What can hang from each mark
Q_184: Q_749 Q_888
Q_42: Q_513 Q_848
Q_848: Q_42 Q_734 Q_888 Q_939
Q_888: Q_451 Q_513
Q_513: Q_42 Q_734 Q_888 Q_943
Q_451: Q_888 Q_939 Q_943
Q_939: Q_451 Q_848
Q_943: Q_451 Q_513
Q_734: Q_513 Q_848

Known rows, with every way that one mark hangs from another
{Q_848 Q_42 Q_734}: [ -4   0  -4  10 -14   3  -9  -3  -2  -8  -7  -2  -7  -5   0  13  10 -26
 -11   4 -14  -4  15   1 -33   1  -5 -21 -16  -4  -5  -4   5  -9]
{Q_513 Q_42 Q_734 {Q_888 {Q_451 Q_939}} Q_943}: [ 18   3  18  -7  16  -2  13  -4  15   4 -17  17  18 -17  20  13   4 -25
 -12 -18  36  -4  25 -29   5   2 -13   7  -7  11   8  12  19 -12]
{Q_939 Q_848}: [  1  -7   5   4 -21   5  -2 -11 -19 -22   0   9  -1 -20   8  12   7   1
  -6  -7 -11   6  27  10 -16   5 -13 -14  -7  -7 -12   9  13  -4]
{Q_184 Q_749}: [  2 -12   1  11 -17  -2   1 -11 -11 -28  -9   1  -5  -7   5  11  11  -6
  -7 -12  -8   6  17   2   1   7 -19 -20 -16  -6   0   8  -5  14]
{Q_451 Q_888 {Q_943 Q_513}}: [ 14   1   1   3  -9  10   4 -12 -24 -12 -18  -9   5  -9  35  20   1   2
  -7 -14  20  -8   9  12  -6  12  -3  -2 -22 -11 -12  -5   2  -3]
{Q_513 {Q_42 {Q_848 Q_888}}}: [ 11   1 -13   2 -19 -12   5   4   7 -10  -7  -2   3  -7   5  12   8 -20
   3 -13   0 -11  15  -6 -15 -10 -17   2 -19  -6 -12   6  -2 -15]
{Q_888 {Q_513 Q_734}}: [ -1   9   5   3  -8   0 -11  -8  -4 -12  -8   8   2 -13   4  18  13 -13
  -4   1  -6   8  16  -7  -4   1 -23 -23 -12   9  11  14   8   4]
{Q_184 Q_749 {Q_888 Q_451}}: [ -5 -27  -1   3  -7  -5  -4 -21 -14 -31  -7  -3   0  -7   8  -4  11  -9
 -15 -18 -11   1  11  -1   2  -3 -24 -19 -14   5   6  12   2  34]
{Q_888 Q_451 {Q_513 {Q_42 {Q_848 Q_939}} Q_734 Q_943}}: [ 11   0  -4 -13  13  -4  -4  -3  20   3 -18  -1  15 -15   6   6  11 -35
   7  -1   2  -8   0 -32 -19 -12 -23  -8 -10  11  10   6  20 -10]
{Q_734 {Q_513 Q_42} {Q_848 Q_939}}: [  3   0 -10   5 -18   3  -9   2  -7   0   9  -7 -10  13  -5  14   8  -9
  13 -13  10  -6  -1  11 -25 -10  -8   2  -5   1  -9  -5  -1 -16]
{Q_888 {Q_451 Q_939}}: [ -1  -6  -1   5 -16  -6   6 -19 -21 -13   1   9   5 -13  19   8   7  -7
  -5  -5   1  11  10   3 -10   3 -20 -11  -2   5  11  15  15  13]
{Q_734 {Q_848 {Q_42 Q_513} Q_939}}: [  6  -1 -10   4 -26  -1  -7   0  -1   0   0 -12 -14   4  -5   9   8 -23
  13   0   2  -6  -3  12 -36  -9  -6  -1  -1  -3 -11 -10   0 -13]
{Q_42 {Q_848 Q_734 {Q_939 Q_451}}}: [ -2 -12 -13  -5 -28  -1  -7  -8 -10  -1   0  -2   3   4  -7   8  12 -26
   2   4 -13 -11   8   1 -36 -11   3 -10  -9  -8  -8   0   8 -12]
{Q_42 {Q_848 Q_734 {Q_888 Q_513}}}: [  0   5 -20 -10 -22  -6 -22  -1  -2  -6  -7  -2   5  -2   1   4  13 -27
   3  12 -20 -13   1   0 -34 -19 -11  -9 -14  -6  -6   7  -1  -6]
{Q_734 Q_513 Q_848}: [ -2   1 -13   8 -31   9 -14  -3 -22  -8   8   6  -2   0  -2  15  12  -4
   8  -9   3   4   4  16 -14  -4 -11  -5  -4   7  -3   3  -1  -1]
{Q_184 Q_749 {Q_888 {Q_451 Q_943} Q_513}}: [  4 -25  -4  -5   2   1  -7 -30 -22 -29 -13  -9   6  -7  20  -1   8  -7
 -16 -19  -6  -9  -4  -5  -2  -9 -27 -24 -14   7  10  14   6  34]
{Q_939 {Q_451 Q_943}}: [  9 -12  -7   2 -23  14   8 -24 -27 -17  -6  10   7 -12  15  22   7  -2
 -10 -18   4  -5  13  -2 -10   9  -4 -21  -7   3  -2   5  14   0]
{Q_848 {Q_888 {Q_451 Q_939} {Q_513 Q_734}}}: [ -1   7  -5 -11  -9  -9 -19 -14  -4  -7  -7   9   2  -2  17   2   9 -11
  -2   5   0   0   1  -7 -23 -13 -18 -13  -3   5  18  16  10   9]
{Q_451 Q_888 Q_939 {Q_943 Q_513}}: [ 20  -2   8   4 -11   1  14 -14 -32  -4 -12  -9   6  -4  45  20  -3   6
  -6 -18  34 -10   9  19  -6   4  -1   8 -19 -17  -5  -1   1  -3]
{Q_513 Q_888}: [  1   2  11   0 -18   6   1  -8  -9 -15  -3  11   6 -14  11  14  11  -5
 -16  -7   7   6  26   4   1   7 -14  -7  -9   6  -7  13  -2   0]
{Q_848 {Q_42 {Q_513 Q_734 Q_943}} {Q_888 {Q_451 Q_939}}}: [ 17   3 -12  -9  -5  -9  -4  -7  19   4 -23   3   0  -5  13  -1   8 -36
   5   0  17 -13  -5 -15 -27 -15  -5   6  -2   1   4   2   8  -2]
{Q_943 {Q_451 Q_888 {Q_939 Q_848}} Q_513}: [ 15  -5   9   6  -9   5   1  -5 -22 -16  -8   2  -3  -1  28   0  -1  14
  -3  -6  13   5  19  15 -12  -3   8  11  -9 -27   1 -12  14  -8]
{Q_848 Q_734 {Q_888 Q_513} Q_939}: [ -9   5  -9 -16 -11  -4 -34  -8  -1  -4  -3 -10 -17  16   3   2  10 -19
   2  17 -20 -15  -9   5 -52 -14  -2 -16  -7  -8  -9  -4  -5  -5]
{Q_939 Q_451 {Q_848 {Q_888 {Q_513 Q_943}}}}: [ 10  -9  -9 -21 -14  18 -15 -26  -6 -18  -7  18   2 -12  10   1  12  -3
  -4  -2 -10 -12   8  -6 -39  -8   1 -15   0  -6  -5   3  11  -2]
{Q_513 Q_734}: [ -4   4   8   9 -15  -5  -3  -1  -5 -13  -7  10  -1 -13   1  21  11 -14
  -5  -7   1   9  27  -5   1   8 -15 -16 -13   4   3  11   8  -2]
{Q_888 {Q_451 Q_943}}: [  2  -9  -7   1 -14   8   0 -20 -24 -17 -10   4  10 -19  22  16   7  -8
  -8 -11  -2   2   6  -4 -10  11 -18 -19  -5  11   0   9  21   8]
{Q_943 Q_451}: [  1  -5   2  11 -18   5  -2  -3 -13 -24  -2   8  -6 -10   5  13  10  -2
  -4  -6 -11  15  17  -3  -2   6  -7 -11  -7   0   2  -5  12  -1]
{Q_734 {Q_513 {Q_888 Q_451}} {Q_848 Q_939}}: [ -5  -2  -8 -11 -23  14 -23  -7 -13   0   8   2   4   9   2   1  14  -6
   3  -1  13   1  -5  14 -26 -14  -5   3   8  13  -5   1   2  -4]
{Q_939 {Q_848 {Q_734 Q_513}}}: [ -4  -3  -7   2 -21  10 -16  -8 -19 -10   0   6  -1  -4  -2   6   9  -8
  -4   1 -13  -4  15  12 -27  -5  -3 -14  -5  -6 -12   6  12  -7]
{Q_734 {Q_513 {Q_42 Q_848} Q_888}}: [ 14   4  -6   2 -18   4   7   1   4  -1  -4   2  17  -3   3  11  11 -15
  -4 -14  18  -6  13  -1   3 -14 -17   7 -15   4 -10  14  -5 -15]
{Q_943 {Q_451 {Q_888 Q_513} {Q_939 Q_848}}}: [ 12  -3  12   2 -14   6   3 -11 -25 -14   4   6   1  -5  26  10   1   9
  -3  -7   8   4  17  12 -16 -13   4   1  -7 -17   4   0  16   0]

Rows
[  3  -1  17  -6  -8  -1  -2 -10  -9  -5  -6  20  14 -15  16   5   7  -6
 -16  -6  20   5  31  -3  -6  -4  -9  -3   3   3   5  20  23  -4] -> {Q_513 Q_734 {Q_888 {Q_451 {Q_939 Q_848}}}}
[ 12   4  17   3   0  -1  -6   5  -3  -8 -16  11   2   0  15   0   5   2
 -10  -2  20  12  23  -7   9  -1  -2   9  -4  -7  14  -5   8 -15] -> {Q_943 {Q_451 Q_939} {Q_513 Q_734 Q_888}}
[  0 -20   5   3  -5  -5  -7 -21 -13 -31  -5  -7  -5  -4   8   2  12  -7
 -14 -15 -11  -3   8   2   1 -10 -27 -21 -20   0   6  14 -11  30] -> {Q_184 Q_749 {Q_888 Q_513}}
[ -1   3  13  -3 -13   0 -15  10   6   1  -3   1  -4   3  -2  14  11 -19
  -5  -5  21  -4  21   5 -27 -11   1   2  -5   3  -6  -5   0 -23] -> {Q_513 {Q_734 {Q_848 Q_42 Q_939}} Q_888}
[  9 -26   3  -3   1  -5   0 -32 -29 -24  -9  -9   7  -4  28   0   4  -4
 -14 -22   5 -10  -5   1  -3 -15 -25 -15 -12   3  15  18   4  34] -> {Q_184 Q_749 {Q_888 {Q_451 Q_939 Q_943} Q_513}}
[ 13   0   7   9  -9   2   3  -3 -18 -13  -8  -1  -3   2  28   6   2   9
  -2  -5  15   9  13   9  -2   1   4   9 -13 -19   7 -12   6  -3] -> {Q_943 {Q_451 Q_888 Q_939} Q_513}
[  9   6  -5   3 -18  12  -5   2  -5  -2   4   8   6   2   1  15   9  -6
  -1 -17  22  -5  13   4  -6  -7 -11   5  -5   9  -7   4  -2 -15] -> {Q_734 {Q_513 Q_42 Q_888} Q_848}
[ 18  -4 -11   5 -17   9  -4   5   3  -7 -10   3  -5  -9  -2   8  10 -25
  10  -5   3  -2   2  -6 -20  -4  -1   5   0   2  -3 -18  10 -13] -> {Q_734 {Q_848 {Q_42 {Q_513 {Q_943 Q_451}}}}}
[  9  -3 -18 -11   2   1  -7 -12  -5   1 -13 -13  14  -4  13   7   4 -28
   2   0  -7 -19 -12 -17 -34 -13 -19 -16  -9   5   0   5  25 -12] -> {Q_888 {Q_451 Q_943} {Q_513 {Q_42 {Q_848 Q_734 Q_939}}}}
[ 24   1  19   0   9   2   7  16  11   2 -10  18   7  -6  10  18   4 -17
  -2 -25  40  -4  28 -23   3  -5   5  23  -4   1   6  -9  16 -29] -> {Q_513 Q_42 {Q_734 Q_848} Q_888 {Q_943 {Q_451 Q_939}}}
[ 10   1 -10  -2   4   9   1 -21 -11 -13 -12   0  12 -16  22  15   4 -12
  -7 -10  -2  -5  -2 -19 -12   4 -29 -26  -8  14   9  11  25   3] -> {Q_888 {Q_451 Q_943} {Q_513 Q_42}}
[ 12   4   3   1  -3  -2  -1   8   6  -4  -7  -8   3   4   9  15   6 -16
   5  -8  10  -5  12  -9 -13 -19   2   3 -20  -9   3  -7  12 -16] -> {Q_943 {Q_451 {Q_888 {Q_513 {Q_42 {Q_848 Q_939}} Q_734}}}}
[ 19  -6 -13 -22 -18   6   0  -8  12  15 -15   1  15   0  -4   0  12 -42
   4   6   9 -23  -1 -13 -22 -16   7  11   1  -2 -18   1   6 -16] -> {Q_42 {Q_513 Q_888 Q_943} {Q_848 Q_734 {Q_939 Q_451}}}
[ 16 -12  10   4 -19   0  14 -17 -37 -12  -2   3   5 -16  30  20  -2   4
  -6 -21  16  -7  18  16 -16   0  -7  -1  -5 -14 -11   9  15  -8] -> {Q_451 {Q_939 Q_848} Q_943}
[ 18  -7   6  -2 -12  10   0 -10 -24   4  -6  -2   9   1  23  11   0  -9
 -14 -13  26 -21   9  17 -34 -16   8   4  -6 -13 -14   3   9 -21] -> {Q_451 {Q_939 {Q_848 Q_42 {Q_734 {Q_513 Q_888}}}} Q_943}
[  9  -4  15   5 -23  -2  14 -14 -29  -9   5   5   3 -10  30  18   1   5
  -6 -16  20  -4  28  26 -17  -5   1   5 -14 -20 -10  10   8   1] -> {Q_451 Q_888 {Q_939 Q_848}}
[ 15  -8 -10 -10   2  -5  -7  14  20  -1 -15  -8  -3   5   1   4   7 -34
  11  -4  -3 -22   0 -21 -35 -16  10  15 -13 -14 -16 -23   7 -31] -> {Q_513 {Q_42 {Q_848 Q_734 Q_888 Q_939}} {Q_943 Q_451}}
[  6   3 -11  -6  -4  -2 -20   3  11  -3 -13   1 -12  16  -2   2   7  -8
   7  -5  10 -13   8 -10 -31  -4   0  -2  -6  -9   1 -14   5 -25] -> {Q_943 {Q_513 Q_42 {Q_734 {Q_848 Q_888 {Q_939 Q_451}}}}}
[  9   7   0   3 -11   9   3  -5   1  -5  -2   5   8  -1   6  14   9  -7
 -11 -15  18  -2  15  -1   4  -3 -15  -2 -12   8  -7  12  -4  -9] -> {Q_734 {Q_513 Q_42 Q_888}}
[ -9   4 -11  -4 -20  -4 -25   2  -5 -10  -5  13  -2  -4   1  10  11 -15
   4  -4   0   1  13  -4 -22  -4  -8  -7  -1   8   4   3  14  -3] -> {Q_513 {Q_734 {Q_848 {Q_888 Q_451}}}}
[ 23   0   2  -2  -6  12   6  -1  16  -6 -20   3   3 -13   7   5  10 -26
  -6  -3  13  -3   8 -13  -6  -3  -3   5  -5   3  -7  -9   4 -11] -> {Q_848 {Q_42 {Q_513 Q_888 {Q_943 Q_451}}}}
[ 19   7   5 -11  -2  -2   8 -10   9   7 -20  15  17 -17  14   6   8 -29
  -3  -5  29  -1  11 -20  11  -1 -12   9   4  13   4  16  15   1] -> {Q_42 {Q_513 Q_734 {Q_888 {Q_451 Q_939}} Q_943}}
[ 10   4   8  -6  -5  11   1 -15  -9 -10  -8   2   6 -17  26  21  10 -12
  -4  -7   9  -3  10   1 -10   2  -9  -8 -21  -1  -2   4   0  10] -> {Q_451 {Q_888 {Q_513 Q_943}}}
[  8  11  16   4   0  -2   7   5  13  -5 -11  12   6 -10   6  21   7 -16
 -16 -16  22  -1  37 -17  10   4 -15  -5 -15   6  -2  13   8 -17] -> {Q_513 Q_42 Q_734 Q_888}
[ -4   2 -10 -13 -23  -1 -30  -5 -10  -8   6  -5 -15  11   5   7  11  -7
  13   5  -7  -7  -7  14 -45 -15  -7  -5   0  -3  -7  -6  -7  -4] -> {Q_734 {Q_848 {Q_888 Q_513} Q_939}}
[  9   5 -21   0 -31  -1 -15   2   3  -6  -5  -2 -11   2  -1   6  10 -21
  10  -1   2 -11  -2   9 -34 -13  -5   1  -3  -3 -10  -5  -3 -11] -> {Q_734 {Q_848 {Q_42 Q_513} Q_888}}
[  3  -5  -7  -5 -22  13 -13 -12 -10  -3   6  -5  -7  10   6  12  11 -11
   3  -3   8 -12   0  14 -51 -16   7 -12  -9  -5  -1 -12   3  -7] -> {Q_734 {Q_848 Q_42 {Q_939 {Q_451 {Q_888 Q_513}}}}}
